In the rows, zero is written as 128.
Known rows, with every step that occurs:
vipal-samepo-silik-gigop: 121 105 83 122 86 167 118 135 137 163 111 143 118 148 142 136 111 87 118
 129 113 94 81 121 90 98 121 159 122 108 140 136 125 131 101 121 133 150
 112 95 94 85 116 142 85 134 122 184 156 163 152 136 165 128 154 113 142
 117 125 119 111 88 117 105 120 142 91 108 106 132 162 166 162 137 124
 123 89 127 169 114
vipu-rafeken-nozud: 129 139 187 111 148 123 105 155 57 91 108 140 145 126 107 123 124 144
 146 162 153 122 190 124 156 149 142 137 126 108 135 114 90 116 130 142
 151 109 124 127 122 154 113 93 162 120 114 114 104 102 114 128 125 117
 137 136 137 103 167 160 131 154 178 90 150 148 116 141 130 117 117 71
 100 80 104 112 152 139 62 122
badob-silik-punil: 192 78 127 126 100 124 148 131 180 108 73 199 168 142 128 189 129 108
 212 101 129 109 124 159 73 135 138 177 116 110 42 94 96 146 68 130 110
 114 120 108 124 160 80 136 95 105 131 167 201 160 121 81 104 90 81 163
 150 140 30 153 124 124 189 164 164 141 92 151 118 148 155 171 165 159
 153 126 76 46 182 110
rafeken-vipal: 132 143 134 132 135 111 140 120 147 132 132 150 124 164 135 134 126 127
 213 119 118 134 135 136 122 135 131 103 141 164 131 140 133 117 132 138
 153 124 149 145 129 146 138 150 167 99 159 104 146 99 89 103 144 101
 130 134 111 115 116 101 126 134 162 131 182 161 115 101 138 123 134 112
 133 145 162 141 107 89 102 130
silik-gigop-vipal-samepo-vipu-rafeken-nozud: 115 128 134 129 120 154 135 110 131 122 177 103 143 98 146 125 151 135
 62 139 135 141 131 102 129 149 117 142 156 123 147 178 150 131 130 115
 98 127 100 123 122 101 165 126 117 148 162 173 86 149 153 133 116 166
 145 124 97 133 118 159 141 152 92 92 112 131 139 79 124 108 151 139 107
 147 94 122 141 175 155 128
samepo-silik: 121 125 94 122 118 127 130 121 95 143 68 173 121 136 140 148 112 96 152
 113 107 100 110 157 65 92 129 150 99 98 103 103 87 124 130 124 141 148
 152 129 111 107 61 125 88 87 113 124 152 133 124 139 149 94 144 114 158
 111 85 112 114 84 179 129 158 143 94 161 98 129 108 143 157 118 154 115
 93 122 132 117
gigop-vipal-samepo: 147 119 91 130 117 121 149 128 199 148 143 114 97 99 150 139 149 137 148
 146 83 113 122 115 113 107 120 86 125 138 117 138 163 120 124 108 154
 121 121 125 126 120 111 164 165 99 166 122 123 162 134 136 125 144 142
 138 100 164 97 168 134 114 83 110 124 107 125 97 128 166 154 168 150
 168 131 133 140 145 144 178
gigop-vipal-samepo-vipu-rafeken-nozud: 99 147 147 127 139 109 129 129 149 99 166 72 94 108 121 128 124 145 61
 137 114 135 114 86 167 120 120 99 121 132 141 123 154 130 150 112 122
 114 114 133 136 119 152 115 170 132 166 118 94 119 146 130 128 154 144
 91 87 167 107 170 152 132 77 97 110 113 126 118 154 157 150 108 133 127
 118 137 160 164 113 161
vipal-rafeken-nozud-samepo: 126 136 137 131 125 105 105 138 57 123 136 79 100 109 123 95 134 153 117
 141 165 136 176 140 195 145 147 115 167 127 167 102 115 125 127 119 133
 124 133 156 154 176 157 112 178 123 119 84 148 94 95 142 141 118 121
 136 155 155 167 149 116 132 82 165 90 103 181 174 172 155 108 133 106
 79 87 145 145 77 88 161
vipal-rafeken: 145 121 123 148 128 85 111 168 105 137 123 114 138 101 141 120 155 137
 163 140 162 118 176 135 146 129 141 105 147 144 128 100 126 140 97 115
 164 142 146 128 145 138 97 129 156 106 116 93 149 139 108 142 136 101
 141 153 164 164 120 139 113 95 117 148 131 128 151 163 135 135 129 182
 143 141 91 127 119 87 129 109
samepo-vipu-rafeken: 102 158 161 119 153 76 119 160 108 73 121 155 149 117 93 149 133 149 98
 118 156 128 124 123 152 148 114 154 110 105 100 97 127 133 152 116 129
 141 141 105 116 115 98 52 141 139 114 121 94 110 142 133 118 110 117
 119 136 140 109 112 152 143 161 117 160 137 113 141 99 116 103 82 127
 94 135 93 148 146 110 93
rafeken-nozud-samepo-silik: 121 121 116 106 120 135 128 98 66 130 83 131 90 144 108 107 100 119 99
 139 119 128 139 154 124 119 149 153 144 103 150 117 88 115 161 122 120
 130 127 151 148 159 144 114 119 121 126 107 140 79 104 150 158 114 121
 110 136 111 144 132 120 144 135 145 97 109 144 177 165 139 86 87 105 72
 122 140 126 106 82 164
vipu-samepo: 135 94 128 101 134 134 162 144 154 138 118 145 161 158 106 127 134 140
 188 141 125 137 144 162 114 128 125 119 107 133 80 126 130 137 109 157
 143 119 113 118 121 88 71 143 126 121 122 88 129 114 139 135 128 142
 112 159 166 122 142 117 164 132 182 121 167 140 120 98 87 116 112 138
 138 84 142 96 158 122 72 161
nozud-samepo-vipu: 121 128 124 112 145 75 153 94 142 103 116 162 109 125 95 118 143 144 100
 107 135 135 110 145 149 140 120 136 132 113 126 107 148 132 176 120 130
 159 132 118 133 142 133 70 144 145 117 104 118 96 132 147 129 125 89
 124 132 134 143 80 136 142 116 165 111 93 155 134 125 134 86 104 128 87
 152 109 147 116 140 141
rafeken-nozud: 139 123 133 96 118 120 142 132 73 103 114 147 124 124 126 127 125 141
 142 152 144 135 164 155 124 145 155 141 154 117 135 126 99 132 122 108
 126 132 131 141 150 148 122 94 163 103 148 115 139 94 105 123 150 104
 125 131 139 139 100 161 127 147 143 115 157 151 126 138 152 122 125 110
 106 83 109 135 128 92 86 157
rafeken-silik-punil: 185 140 117 104 132 135 172 111 154 110 98 163 166 127 131 154 138 113
 194 126 129 123 96 149 83 129 168 164 57 167 75 99 64 141 113 124 96
 143 176 118 150 133 63 124 103 150 152 166 199 124 130 107 124 82 102
 141 145 139 24 119 109 117 178 162 173 120 51 139 153 106 181 147 127
 171 158 136 85 108 161 112
gigop-vipal-rafeken-silik: 139 144 93 158 141 118 155 128 142 142 146 84 141 87 159 125 156 135 155
 135 103 136 139 121 114 101 141 89 107 182 116 127 108 120 131 122 126
 120 168 166 176 133 100 159 129 108 158 92 140 159 118 127 104 127 127
 137 123 167 67 140 120 103 104 162 102 99 145 154 168 143 136 193 128
 179 123 155 128 139 151 140
vipu-samepo-silik: 102 104 108 105 135 151 138 150 131 148 88 155 152 180 116 141 112 115
 142 132 110 112 118 179 103 92 122 139 85 125 83 108 93 134 121 161 132
 120 126 120 117 67 72 146 79 114 97 96 133 114 143 126 127 144 128 136
 176 90 131 109 147 106 191 115 150 132 108 127 77 118 99 116 140 84 161
 105 137 137 84 146
nozud-samepo-silik-gigop-vipal-rafeken: 119 117 83 155 120 144 118 95 120 174 123 130 89 115 137 101 122 100 97
 123 118 129 130 140 97 109 125 127 134 114 140 137 135 120 148 136 124
 142 119 156 129 142 137 154 71 115 108 117 132 147 128 161 122 152 116
 133 131 107 156 117 108 119 107 165 74 86 178 163 118 124 101 159 110
 147 126 124 115 140 150 129
vipal-samepo-vipu: 117 125 119 109 109 95 123 149 164 107 135 130 106 134 117 148 140 135
 92 101 135 111 84 119 161 139 113 134 123 110 129 98 156 149 123 95 132
 148 131 94 112 105 139 95 155 152 140 138 141 111 149 137 166 120 148
 105 126 171 106 106 132 106 79 107 134 130 101 99 127 152 155 108 174
 104 131 126 128 104 155 139

Rows:
116 138 99 136 109 166 110 121 156 167 132 129 98 189 157 129 101 103
 142 111 107 120 87 119 125 103 118 124 125 150 153 145 141 120 112 137
 125 126 128 128 111 117 180 185 127 128 145 150 154 124 121 113 159 113
 164 107 107 87 137 98 110 119 122 108 141 161 102 97 126 131 155 120
 152 156 150 152 78 108 137 116 -> rafeken-vipal-samepo-silik-gigop
125 125 194 116 151 124 109 124 59 98 116 128 126 126 93 96 108 147 123
 155 151 138 187 122 175 148 136 129 129 106 150 102 112 108 159 148 132
 119 112 136 129 181 144 98 163 130 97 111 90 103 116 135 117 130 115
 125 145 111 211 141 129 161 143 119 120 113 149 151 147 130 105 61 81
 79 107 124 155 146 52 141 -> vipu-rafeken-nozud-samepo
94 90 88 135 137 176 133 148 137 184 137 115 158 156 145 130 116 110 111
 144 122 140 118 162 100 101 112 125 100 138 90 155 118 132 110 158 107
 119 106 144 129 64 96 182 51 109 110 112 113 148 146 137 116 168 134
 146 169 91 129 142 145 112 157 137 123 122 157 119 81 103 106 177 118
 135 122 114 132 160 112 140 -> vipu-samepo-silik-gigop-vipal-rafeken
142 122 98 117 98 138 99 156 155 139 92 139 88 144 128 140 107 101 108
 105 118 87 79 127 120 90 129 160 75 118 102 68 112 147 110 118 131 137
 132 87 87 111 106 152 118 139 120 175 199 126 149 150 168 99 150 108
 141 140 88 151 105 93 126 117 143 127 78 133 114 137 174 138 166 135
 140 123 62 102 156 128 -> vipal-samepo-silik-punil
134 118 119 136 121 146 131 119 165 144 176 136 152 104 150 135 152 129
 92 133 129 140 110 95 111 130 104 124 140 121 129 180 168 129 108 108
 118 134 97 121 113 89 137 128 102 143 146 167 101 169 164 132 105 160
 138 125 90 136 118 142 129 124 97 96 121 130 135 84 107 110 148 154 125
 162 108 112 142 174 171 108 -> silik-gigop-vipal-samepo-vipu-rafeken
102 166 179 134 139 143 67 161 117 123 126 115 113 167 118 116 91 120
 148 107 108 105 117 111 154 110 115 126 110 133 134 107 132 118 132 157
 153 108 137 132 98 139 158 156 161 139 107 122 117 109 119 122 142 125
 157 103 112 98 198 128 121 127 150 93 141 153 99 117 125 134 141 59 133
 125 146 136 110 143 86 108 -> vipu-rafeken-vipal-samepo-silik
160 135 89 146 118 141 140 132 97 156 142 107 178 97 155 128 159 105 167
 131 162 133 148 143 118 137 154 134 134 161 144 150 94 142 97 124 121
 147 162 137 164 131 104 141 97 137 115 140 153 158 110 125 122 99 126
 141 161 142 113 108 93 102 117 165 117 122 126 145 156 99 146 185 112
 166 102 152 110 120 163 83 -> vipal-rafeken-silik-gigop
118 130 99 154 150 117 123 119 94 151 150 73 93 93 130 111 128 139 77
 140 115 140 151 130 151 96 148 81 139 143 147 118 128 109 152 113 126
 109 119 167 160 147 136 149 133 93 144 76 124 113 104 151 116 140 131
 127 119 150 116 177 126 131 75 154 68 96 191 183 166 154 96 164 118 125
 113 148 126 128 117 168 -> gigop-vipal-rafeken-nozud-samepo-silik
169 76 88 171 94 162 142 116 166 154 131 154 192 110 165 164 146 111 183
 111 109 138 139 146 61 136 125 129 177 119 102 175 128 136 65 134 113
 116 99 139 143 135 119 166 61 88 132 148 138 208 131 90 87 134 100 161
 134 137 79 144 125 117 140 151 112 139 138 136 122 139 129 216 141 195
 110 143 104 94 198 103 -> badob-silik-gigop-vipal-rafeken
111 156 162 148 125 167 82 148 116 141 142 128 127 159 127 118 106 116
 138 118 126 114 114 104 146 126 108 132 119 137 147 135 127 113 115 159
 134 107 124 125 98 129 163 161 129 141 99 156 121 130 126 116 137 137
 156 124 121 86 203 123 118 138 145 86 136 158 101 110 114 111 149 82
 123 141 134 132 106 154 100 86 -> vipu-rafeken-vipal-samepo-silik-gigop
88 137 180 103 151 91 116 144 66 59 128 133 145 118 97 148 112 160 69
 128 160 137 137 126 176 160 124 160 123 99 126 111 109 129 162 116 108
 128 133 113 142 129 134 59 150 157 126 117 93 70 132 124 129 115 126
 100 129 135 124 123 160 153 148 109 143 138 120 143 127 122 104 58 119
 67 119 113 155 127 93 102 -> samepo-vipu-rafeken-nozud
97 161 168 120 154 94 114 104 137 97 133 135 100 147 90 105 123 153 96
 114 142 140 122 121 177 153 113 116 125 122 145 101 149 125 184 150 122
 137 136 128 131 165 179 87 153 165 109 107 104 76 132 142 121 131 96
 123 112 127 182 85 147 160 131 162 117 112 159 132 132 137 85 52 106 98
 161 120 161 135 96 131 -> nozud-samepo-vipu-rafeken-vipal
107 156 156 120 153 106 138 98 121 84 118 142 115 120 81 112 124 147 107
 105 139 132 103 130 154 148 137 149 101 108 133 101 120 124 191 142 111
 158 155 128 144 146 140 67 122 169 92 132 113 100 146 135 116 126 88
 122 127 119 174 67 134 149 126 169 103 97 139 148 139 133 100 59 103 94
 148 118 160 146 118 118 -> nozud-samepo-vipu-rafeken-silik
108 127 160 133 133 162 107 110 61 125 122 110 117 116 105 99 107 128 91
 159 130 136 160 120 135 131 127 144 136 115 148 127 103 96 163 139 120
 111 102 154 124 150 147 104 102 139 105 141 79 114 130 140 108 161 121
 127 122 83 197 160 125 156 140 110 102 107 149 151 127 105 86 75 72 107
 105 124 150 177 83 128 -> vipu-rafeken-nozud-samepo-silik-gigop-vipal
155 100 89 136 119 133 171 104 166 163 153 161 167 89 166 138 157 107
 170 147 114 146 147 134 54 134 127 116 154 147 119 197 156 120 97 109
 121 140 117 132 127 98 87 145 81 94 158 160 110 190 125 133 108 146 136
 164 103 124 79 151 134 128 139 114 164 124 138 85 105 89 135 206 104
 195 112 109 135 152 180 123 -> silik-gigop-vipal
109 137 166 120 153 87 122 104 126 93 112 149 103 123 89 117 124 149 96
 122 152 123 129 119 169 146 124 136 127 96 134 95 142 126 177 124 130
 147 127 115 127 154 136 61 141 156 89 116 101 99 137 152 118 131 93 126
 135 137 175 90 144 152 127 156 111 111 155 143 118 134 88 64 111 79 148
 99 174 133 107 133 -> nozud-samepo-vipu-rafeken
108 159 132 126 140 108 112 124 178 114 143 123 93 172 121 132 116 135
 115 99 126 133 84 120 167 142 110 111 137 158 149 122 160 137 146 120
 137 125 148 117 120 117 194 138 190 148 167 124 148 81 122 108 153 106
 152 111 87 148 120 94 128 127 103 106 147 145 100 81 166 150 159 91 161
 122 168 150 115 95 122 137 -> rafeken-vipal-samepo-vipu
142 90 130 155 106 165 130 112 176 118 135 148 177 128 140 171 130 109
 125 97 105 131 100 122 82 143 114 145 159 103 122 163 147 143 78 136
 105 114 89 117 117 117 149 132 60 132 130 175 111 194 157 81 86 161 112
 131 114 131 101 136 132 124 131 124 101 138 114 106 122 144 142 153 147
 179 115 132 116 127 195 96 -> badob-silik-gigop-vipal-samepo-vipu-rafeken
148 105 89 148 117 144 141 97 114 168 179 98 131 83 159 105 152 131 101
 150 135 160 168 126 118 137 137 119 177 140 157 188 154 114 124 110 119
 124 106 155 155 141 152 137 102 112 147 128 107 154 121 134 105 151 125
 142 114 141 130 161 121 143 92 139 100 100 189 136 143 111 117 191 83
 157 74 133 150 138 149 139 -> silik-gigop-vipal-rafeken-nozud-samepo
146 109 86 159 118 129 154 121 145 169 171 125 161 91 170 129 169 123
 150 153 138 145 162 121 95 130 125 107 168 147 137 181 157 126 93 98
 129 138 109 143 140 105 114 156 102 95 156 143 120 190 129 137 106 145
 136 169 123 134 94 158 130 123 112 125 131 125 164 119 110 91 139 228
 112 193 91 124 129 140 185 122 -> silik-gigop-vipal-rafeken
130 156 190 137 140 137 91 157 127 125 137 116 119 160 124 111 109 139
 158 127 128 121 140 99 172 136 115 105 118 138 139 107 151 125 124 157
 169 99 137 127 106 151 151 152 180 142 115 118 115 113 115 114 132 130
 142 134 112 110 200 131 136 144 138 96 148 154 104 107 129 140 159 75
 123 131 139 142 127 138 77 112 -> vipu-rafeken-vipal-samepo
137 145 135 140 112 138 119 134 179 136 136 118 104 175 137 126 119 133
 174 117 105 118 106 122 151 127 123 100 131 167 150 126 153 131 126 138
 156 113 141 128 114 140 175 169 192 129 157 124 156 105 112 105 157 109
 147 125 103 136 135 110 120 126 113 115 157 148 98 88 157 150 169 111
 157 130 154 155 102 85 108 146 -> rafeken-vipal-samepo
119 155 142 119 115 140 120 137 139 101 142 114 146 119 113 130 127 127
 82 114 144 119 82 101 155 137 124 162 105 116 138 129 136 143 125 120
 115 141 136 88 111 102 145 103 125 191 113 179 123 133 165 115 143 121
 142 105 129 148 134 94 123 117 88 103 116 127 84 94 128 136 161 93 137
 135 127 123 122 154 155 105 -> vipal-samepo-vipu-rafeken-silik-gigop
